Known rows, with every step that occurs:
nuduf, mavof, safa, gido, tolu, tomeg: [ 71  -3   0 -20  29  33 -17  11 -22 -12  24 -41 -45 -70  29  -8  20 -11
 -31 -34   3  20  25  12 -21  43 -18]
mavof, safa, gido, nuduf: [ 67  -3  -9 -44  24  13 -22   1 -13  -7  10   4 -28 -59   5 -16 -17  -1
 -18 -24  -8  12  -3 -15 -31   8 -45]
safa, gido, nuduf, mavof, tolu: [ 39 -11   1 -40 -10  18 -18  17 -11 -39   6   9 -26 -21   8 -48 -16 -52
 -18 -20  11 -10   9  -5 -39  29 -53]
tolu, tomeg: [ 40  10   0   1  10  22  -9   3   5 -36  19 -10 -35 -25   4 -13   3 -18
 -15 -15  -4  13  16   2 -20  41 -39]
dumin, mavof, tolu, tomeg, nuduf: [ 49  -6 -38 -22   7  22  10  22  12 -29   7  24 -19  12 -15 -30  26 -14
 -17 -14  -2  19  20   0 -15  49 -51]
nuduf, mavof: [ 21  -1  10 -12   4   9 -22  27   9 -37   5 -21 -36 -15  20 -31  -1 -38
 -21  14  32   3  -8   3 -36  58 -30]
safa, gido, tolu, tomeg: [ 54  -5  -2 -25  10  34 -19  -1 -14 -23  24 -23 -28 -54  12  13   8 -19
 -31 -43 -27   9  34  11 -18  20 -29]
dumin, mavof, tolu, tomeg: [ 42   0 -33 -26  -4  27   1   3   1 -51   9  34 -13   5 -18 -27   8 -20
 -12 -20   7  16  14  -6 -15  35 -41]
gido, safa, mavof, dumin: [ 38  -7   9 -32 -23   4 -24  -3   3 -12  22  12   0   0  18  -4  -1   6
 -10  -6 -25  24  12   7 -32  51  18]
safa, gido, tolu, mavof: [ 42 -35  -7 -52  16  -8 -35  13  -8 -10   2 -29 -17 -33  21  15 -18 -19
 -25 -21 -20  16  -8  23 -30  33  -7]
fuzalo, nuduf, mavof: [ 21   7   7  -5  16 -13 -16  30   9 -39  22 -27 -35 -15  26 -38 -12 -12
 -12  -3  27  20 -10   8 -24  48 -10]
gido, safa, mavof, tolu: [ 75 -22  15 -47 -40  20 -11   8 -12 -17  13   0  -6   6  29 -26  -1 -14
  -2 -19  -8  12  11  -9 -42  53   2]
dumin, mavof, safa, gido, tolu, tomeg: [ 73  -2 -33 -46  34  34 -15  -5 -21 -11  17   5 -20 -62   0  13  19  17
 -30 -40 -16  27  16   0  -7  12 -21]
fuzalo, nuduf, mavof, dumin: [ -2   4  -5   4   7 -25 -21  24  21 -43  30  -1 -19  -3   9 -33 -13  -5
 -16  -1  18  33   1  23 -24  54   6]
safa, gido, tolu: [ 52 -24  -2 -48   1  19 -29  11 -13 -17  12 -23 -19 -44  15  15  -3 -25
 -32 -22 -15   6  14   7 -34  18 -20]
tomeg, nuduf: [ 43 -15  -7 -19  12   6  -9  33  17 -12   2 -22 -30  -6  13 -13  10 -18
 -21   9   1  12   0   2 -33  51 -41]
nuduf, mavof, dumin: [  0  -4  -2  -7  -3  -4 -28  20  20 -42  10   4 -19  -2   4 -29  -3 -30
 -25  17  22  14   2  18 -35  61 -15]
safa, mavof, tolu, tomeg: [ 74 -12   9 -17 -32  48  17   8 -11 -32  24   7 -20  -6  -2 -20  14 -32
 -14 -40   2  13  33  10 -32  44 -14]
tolu, mavof: [ 26 -18  -7 -25  18 -20 -25  15  10 -25   0 -16 -24  -3  14 -13 -21 -17
  -8   8   8  18 -29  10 -30  55 -13]
gido, tolu, mavof: [ 37 -43  -7 -34  17 -12 -24  11   3 -26   0 -36 -20 -11   9  10 -17 -23
 -24  -3  -7  22 -17  21 -34  57 -12]
gido, nuduf, mavof, tolu, tomeg: [ 38   0   2   1  -2  30   4   6   1 -58  17   3 -38 -12  -7 -54  -2 -54
 -13 -21  10   3  22  -2 -29  56 -68]
nuduf, mavof, safa, gido: [ 57   2   0 -37  22  13 -28  29 -12  -4   9 -21 -37 -54  37 -30   4 -10
 -22  -6  30  10  -7  -1 -31  37 -13]
dumin, mavof, tolu: [ 42 -18 -31 -48 -13  13  -9  15   4 -46  -4  35  -1  14 -14 -25  -5 -25
 -16  -1  19  13  -8 -12 -32  35 -31]
tomeg, tolu, mavof, dumin: [-31 -11  -8 -27   8 -16 -29  13  19  -3   0   0 -19  18  10 -12 -19  -3
 -13   6   0  38 -28  18 -17  62  -5]
fuzalo, nuduf: [ 35   0  -4 -13  13 -12 -12  18   9 -34  24 -16 -23 -15  13 -17 -18   2
  -8 -13   5  25  -7   1 -25  30 -10]
dumin, mavof, safa, gido: [ 57   2 -33 -62  26  13 -29  12 -11  -2   2  23 -13 -44   8  -8   0  19
 -20 -13  12  20 -14 -15 -18   7 -14]

Rows:
[ 22  -3  -7 -57  42   3 -25   3 -14  26  -1 -12 -38 -36  24 -19 -27  14
  -9 -24  -7  30 -37 -10 -14  29 -33] => tomeg, tolu, mavof, safa, gido, nuduf
[ 36 -10  -1 -13  -7 -10  -4  35   5 -49  20 -14 -25   4  21 -53 -11 -25
  -7 -12  36  21  -2   8 -33  55 -11] => fuzalo, nuduf, mavof, tolu
[ 56  -4  -9 -11 -14  27   1   7   3 -45  18   4 -26  -5   2 -31   5 -36
 -10 -25   4  10  27   3 -28  47 -41] => mavof, tolu, tomeg
[ 40  10  -1   9   2   7   6  25   2 -53  34 -13 -35  -6  19 -55   1 -23
  -3 -31  22  24  21  13 -16  56 -20] => fuzalo, nuduf, mavof, tolu, tomeg
[ 26  -3  -6 -56  34   1 -31  19 -14  33  -3 -26 -36 -32  45 -14 -13  19
  -9 -17   9  34 -37   2 -12  40  -4] => tomeg, tolu, mavof, safa, gido
[ 61   9  -7   8  41  20   4  35   8  -7  15 -39 -56 -32  27 -38  36  -6
 -18   0  18  26  11  10 -20  77 -40] => tolu, tomeg, nuduf, mavof, safa
[  9   7  -7  21  16   9  -9  28  27 -27  20  -9 -36  -4   6 -33  27 -23
 -25   2   0  23  30  29 -19  76 -34] => tolu, tomeg, nuduf, mavof, dumin
[ 59 -15 -16 -48  42 -14 -30   1 -10   3   3  -3 -27 -50  12 -19 -34   5
  -9 -21 -12  22 -26   0 -23  25 -26] => tolu, mavof, safa, gido, nuduf
[ 28  -8   3  -9  16   5 -12  47  16 -18   1 -35 -44  -6  24 -32  15 -32
 -24  21  20   8  -2   9 -35  70 -40] => tomeg, nuduf, mavof
[ 54   0 -33 -62  35  12 -25  -4 -13 -11   1  35 -14 -49 -12 -14 -13  13
 -21 -18  -4  16 -15 -23 -17  -3 -44] => dumin, mavof, safa, gido, nuduf
[ 82 -24 -10 -52  17  20 -24  11 -18  -2  12 -26 -22 -62  20   9   4  -2
 -31 -25  -5  19   7   2 -36  23 -11] => mavof, safa, gido, tolu
[ 24   4   8 -31  14  13 -29  13  -6 -29   9  -3 -36 -41  12 -30 -18 -35
 -24 -12   4  -8   0  -6 -30  23 -51] => safa, gido, nuduf, mavof
[ 62 -11 -14  -5  -2  24  12  26  12 -26  14  -8 -31   1   3 -34  22 -30
 -14 -19  -5  15  31   7 -27  62 -50] => mavof, tolu, tomeg, nuduf
[  2   1  -3 -25   4   2 -36   6   6 -32  13  23 -18 -30  -5 -30 -19 -31
 -27  -8  -5   2  10   9 -30  27 -37] => safa, gido, nuduf, mavof, dumin
[ 59  -6  20 -37 -14  16 -20   5 -10  -8  17 -14 -15 -13  33  -7   0   1
  -7  -8 -15  12   2  -9 -32  47   3] => gido, safa, mavof
[ 49  -3   1 -17  29  10 -13  13  -1 -29   5 -16 -39 -37   6 -38 -10 -20
 -19   7  25  14 -17 -12 -38  50 -48] => gido, nuduf, mavof, safa
[ 45 -23  -4 -20  -8  10   0  52  13 -26  -1 -20 -33  13  18 -49  17 -47
 -20  10  29   7   6   8 -44  76 -41] => tomeg, nuduf, mavof, tolu
[ 22 -38 -18 -45   7 -20 -43   5   1 -12   9  -2  -2 -21   2  16 -20 -11
 -29 -18 -28  28  -1  37 -28  38  11] => safa, gido, tolu, mavof, dumin
[ -8  -8   3 -32  18  -3 -23  17   6  -1  -7 -26 -34   7  26 -15 -17 -10
  -9   3  11  27 -38   5 -16  59 -20] => tomeg, tolu, mavof
[ 68 -44 -15 -38  32 -11 -20  11  -3  -9   3 -40 -22 -30  15   5  -8  -2
 -19  -4   1  38 -25  16 -35  62   0] => gido, tolu, mavof, safa
[ 54  11  -3 -26  32  -8 -23  31 -11  -5  26 -26 -37 -54  41 -36  -7  15
 -11 -24  25  30  -8   6 -19  29   8] => fuzalo, nuduf, mavof, safa, gido
[ 63 -13 -14 -47  33 -14 -32  17 -10  11   1 -16 -26 -43  32 -13 -18  11
  -8 -14   6  26 -27   8 -27  36   1] => tolu, mavof, safa, gido
[ 80 -20   3 -15 -22  44  27  27  -2 -13  22  -6 -27   5   0 -22  32 -26
 -17 -34 -11  17  38  17 -29  57 -26] => safa, mavof, tolu, tomeg, nuduf
[ 42   1   3   0 -11  28  -2  20   1 -52  16  -9 -37  -7  14 -49  11 -51
 -14 -14  27   6  23   7 -31  65 -40] => nuduf, mavof, tolu, tomeg
[ 19 -16  -6  12  15  15  -4  22  18 -30  23 -27 -33 -11  -1  -9  36 -28
 -38  -4 -14  26  38  40 -22  81 -31] => gido, tolu, tomeg, nuduf, mavof, dumin
[ 53  -3 -34 -44  27   9 -16  11   0 -21  -1  17 -14 -22  -2 -11   4  14
 -18   6  25  27 -24 -15 -24  32 -21] => dumin, mavof, safa
